Each row comes from the steps of one path. Every step used is in the known rows, and no mark comes twice. Write the path behind each row, first mark first.
Known rows:
K > G > J: [-20.8 -26.8  15.9  -8.6 -49.0  14.3  -1.2  15.8 -51.2  -4.2  19.2  19.8
  11.2  26.0  -5.0 -13.7  -5.3   6.9 -24.6  -3.8]
K > D: [-20.6 -23.8  -0.9 -12.4 -13.9 -13.0   8.1   6.7   6.9   3.7  35.4  -7.4
 -16.1  23.1  -3.2 -10.2   0.8 -12.6  -9.6  -8.6]
J > G > U > D > L > R: [-11.9  -9.8 -11.2 -16.3  25.9  60.5  -0.2  -3.9  11.1  -2.8   1.7 -30.4
  26.4  11.2  -8.5  -0.7  30.2   1.4  -1.3  -9.4]
Q > U: [-23.1 -22.6 -13.9 -17.3 -31.8 -26.4  -1.4  -5.7  21.9 -17.0  16.0   1.8
  17.4  47.5  -3.0   1.8 -39.3 -17.7  10.8 -25.1]
U > D: [-22.1 -33.9 -20.6 -11.3 -21.7  13.8   1.8   9.3  50.8 -16.8  18.1  -3.1
   9.6  19.3   8.8  26.3 -21.5 -14.0 -24.5  -7.1]
J > G > U > D > L: [-19.4 -10.9 -16.8   4.9  16.6  49.7  -1.1  -2.8  12.7 -22.2   1.9 -19.9
   2.7  31.9 -11.3  -1.3  17.1   0.1 -40.8 -14.5]
U > D > J > G > L: [-25.7 -17.1   8.0  -7.9  27.2  35.9   2.1   4.0  21.5 -44.4 -43.0 -10.5
  14.6  25.2   9.9 -23.9  -5.4 -16.7 -54.3   6.6]
J > G > L: [-20.3 -22.1  -4.1 -26.0  -8.2  40.5   3.4 -17.2 -15.4 -18.8 -10.6 -11.7
 -13.3  22.4  13.7 -46.5 -33.2 -18.3 -32.5 -28.1]
D > J > G: [-23.3   4.9  -1.5  -3.8  11.3  30.5   4.4   3.2  13.0 -13.7 -19.3  15.8
  22.3  32.3  27.8 -13.0 -18.4   4.2 -28.9  -9.4]
J > G > U > D: [-17.5 -11.6 -35.4  -1.9   0.5  50.1   0.0  -6.4  14.7 -12.2  13.8 -11.8
  13.7  40.5   0.8  33.3  10.6  -6.7 -14.9  -7.7]
U > D > L: [-24.2 -33.5  -0.7  -3.6  -7.4  16.7   0.2  14.1  48.7 -27.3   8.8  -9.7
  -0.2  11.4  -2.3 -10.3 -13.0  -6.9 -49.2 -13.2]
D > L > G > J > P: [-30.9 -15.5  32.2  -9.6   4.9  36.1  -3.4  17.6 -25.8   0.9 -33.2   5.1
  18.0 -12.1  -5.3 -43.5 -18.3  18.1 -43.7  -9.3]
K > G > L: [-25.1 -28.0  17.6 -15.9 -48.2  -0.7  -8.4  -1.4 -38.9 -17.8  11.5  -7.8
 -16.4   6.4   1.9 -50.2 -18.6 -11.5  -3.2 -18.1]
L > G > J > P: [-29.1 -15.2  13.4 -17.0  -7.7  34.1  -1.9  14.0 -23.4   9.9 -24.2  12.5
  28.0  -4.4   6.1  -7.9 -24.7   9.6 -21.4  -3.9]
L > G > U > D > K: [-28.6 -10.1 -21.0  -4.5  -8.8   2.1 -14.2 -26.6   2.5 -16.2  15.8 -20.9
 -12.3   8.3 -22.3  14.7   4.7  11.2  31.8 -14.3]
J > P: [-24.9 -10.7   5.4 -15.7 -15.7   5.9  -4.6  17.1  40.1   8.9  -2.9  14.3
  27.9  -0.7  22.1  15.6 -32.0  -4.1 -19.9 -23.3]
K > G: [-23.9 -13.5   0.3  -6.7 -50.8   5.6  -4.1   2.9 -20.9  -5.3  27.2   2.3
  -1.9  14.9  15.7 -19.5 -14.5  -2.0  11.7 -14.5]
G > U: [-17.5 -23.2 -22.7  -6.5 -33.4   0.8 -10.0   6.1  15.5  11.4  43.2  17.8
  11.4  23.4  -8.1  29.3 -13.3   9.8  -5.7 -29.7]
G > J > P: [-21.9 -22.1  21.0 -17.0 -13.6  15.3  -1.7  29.2  11.9  10.3  -9.5  31.9
  41.3  11.6   1.4  20.2 -23.1   5.6 -56.8 -12.3]
Q > U > D: [-24.6 -30.5 -21.1 -12.2 -18.7 -16.2   0.3   0.6  45.6 -34.5   7.9 -13.5
  23.0  50.5  -7.9  23.3 -23.6 -28.9   3.9  -5.4]

Write each row's path:
[-28.0  -8.0  10.1  -3.8 -30.5 -14.1  -7.5 -13.2   0.1 -33.1  14.4 -16.3
 -13.3  13.8  -2.4  -5.2   3.4  -5.2  14.3  -8.2] | U > D > K > G
[-26.7 -32.1  14.5 -11.5 -11.7  35.7   0.9   6.1 -38.4  -8.0  -4.5   5.0
  -4.8   3.9 -13.5 -53.4 -22.4  18.9 -40.4 -13.1] | D > L > G > J
[-23.5 -17.6  -9.7  11.8   1.1  -3.7 -11.1  28.3  52.5 -13.7   9.4  18.5
  37.2  27.6 -12.4  51.9  11.5  11.0 -27.1   6.0] | G > U > D > J
[-13.4 -29.5  -4.9 -16.1   2.9  21.8  -8.2  13.5  35.5   3.3  24.1 -14.6
  29.5  -1.2 -22.2  18.7  21.3   6.9  -0.3 -11.4] | G > U > D > L > R
[-32.3 -21.9  25.0  -5.6  19.0  44.2  -2.1  23.2  -1.0 -15.9 -40.8 -10.5
  22.4 -11.5 -10.3 -21.7  -1.4   7.0 -52.4  10.6] | U > D > L > G > J > P
[-26.2 -23.5 -36.2  -1.8 -15.3  28.5  -8.7  -4.4   5.8  -5.0  20.8 -17.2
   4.8  11.4  -8.3  21.5  -1.0   4.9  21.3  -1.0] | L > G > U > D
[-14.1 -40.0   8.4 -47.6 -19.8  13.9  -3.6  -1.0   6.4   6.1   9.7  -5.7
  13.4 -11.2   2.9 -25.3 -27.9 -11.5   5.0 -25.9] | G > L > R
[-27.1 -14.8   2.1   3.1   6.3   3.7  -3.7  -3.0 -39.7   5.9  24.9 -30.0
 -31.7   5.1 -32.5 -48.8  28.0  12.4  14.1  -8.9] | K > D > L > G > U
[-24.7  -8.1  27.9  -9.8  34.5  10.0   8.4   1.5 -23.1 -22.2 -28.0 -15.6
 -12.1  29.2  -2.8 -59.8  14.4 -15.8 -38.3   5.3] | K > D > J > G > L
[-19.9   1.6 -20.3  -4.4   9.5  20.5  -5.1 -28.8  12.2 -23.2  10.2 -15.5
  -2.9  37.9 -14.1  24.0  14.2   1.0  -5.8 -20.9] | J > G > U > D > K
[-24.8 -16.0 -30.5  -7.0 -27.3  20.4 -10.6  -9.8 -18.4  11.9  28.5  -1.7
  -2.3   9.0  -3.6   1.2 -15.9  14.3  29.6 -20.2] | L > G > U
[-26.6  -4.9   4.9  21.7 -15.7  -7.5 -15.3  26.3   3.1 -19.1   8.8   8.0
  31.5  23.5 -10.4  29.1  33.6  12.5  -0.4  17.3] | K > G > U > D > J
[-24.5 -17.7   4.5  14.8 -23.4   9.8 -13.1  14.2 -11.6 -21.3  25.0 -15.7
   0.2  15.5 -23.2  -6.9  31.5   6.8  -8.5  -3.9] | K > G > U > D > L
[-22.5 -17.5 -14.3   7.8 -38.7  10.8 -11.8  10.3  -8.5 -11.3  34.8  -8.9
  10.7  23.9 -11.8  27.6  24.2  -0.5  14.1   2.0] | K > G > U > D
[-24.2 -19.9  32.4 -36.8 -15.7 -40.4 -12.2 -29.2 -26.7 -43.5 -11.8 -48.8
  10.6  16.4 -31.6 -37.9  11.5 -30.2  62.3  -5.0] | Q > U > D > K > G > L > R
[-21.8 -23.8  33.1 -34.5 -17.0  -8.4 -10.4 -19.2 -20.3 -27.1  -1.0 -37.1
  -3.1 -13.8 -14.0 -34.1  14.8 -14.9  35.1  -5.6] | U > D > K > G > L > R
[-30.4 -10.3 -16.8  11.9   6.8  14.1 -12.2  11.6  18.9 -12.5  -4.3  -0.7
  25.1  12.2  -9.0  23.4  10.0  16.4   9.9  13.7] | L > G > U > D > J
[-29.8 -16.9   9.7  -7.0   6.0   8.2   6.0  -4.7 -29.3  -5.1  10.3 -34.8
 -39.9  -0.8  -9.8 -74.4   5.2  -0.8   6.6  -5.3] | K > D > L > G
[-24.5 -31.5  -6.4 -17.6 -25.8  33.9   2.0   1.3 -36.1   1.6   5.3  11.4
   5.1  12.6  -1.6 -18.6 -28.9  10.6 -17.2  -6.7] | L > G > J
[-24.6  -2.1  -8.7   1.7  23.7  39.2   6.7   8.3  38.0 -31.2 -28.1  -0.8
  27.2  33.8  23.7   8.3  -1.8  -6.9 -38.7  10.4] | U > D > J > G
[-20.5  10.9   2.6  10.3  31.7   8.1   3.3   7.3 -15.8   0.9   3.8  -1.3
   8.2  44.6 -11.4  -1.7  43.0   6.9 -12.4   4.8] | K > D > J > G > U
[-30.9 -35.9   6.4  -7.8   2.2  12.1   1.9   0.6 -20.8 -41.0 -23.4 -22.7
  13.5  35.4 -35.9 -35.2  -9.9  -7.4 -20.1   8.6] | Q > U > D > L > G > J
[-26.7  -0.4  17.0  -9.9 -43.3 -24.7  -9.7 -18.1 -26.0 -16.5  22.8  -0.1
 -17.9  12.8   2.0 -26.3 -10.5   4.9  21.6 -27.2] | D > K > G
[-21.1 -30.2  -8.7   5.5  -7.0  11.8  -9.5  15.8  35.8 -15.6  23.6  -4.0
   6.0  17.7 -25.8  15.3   9.3   5.6 -39.8 -16.1] | G > U > D > L
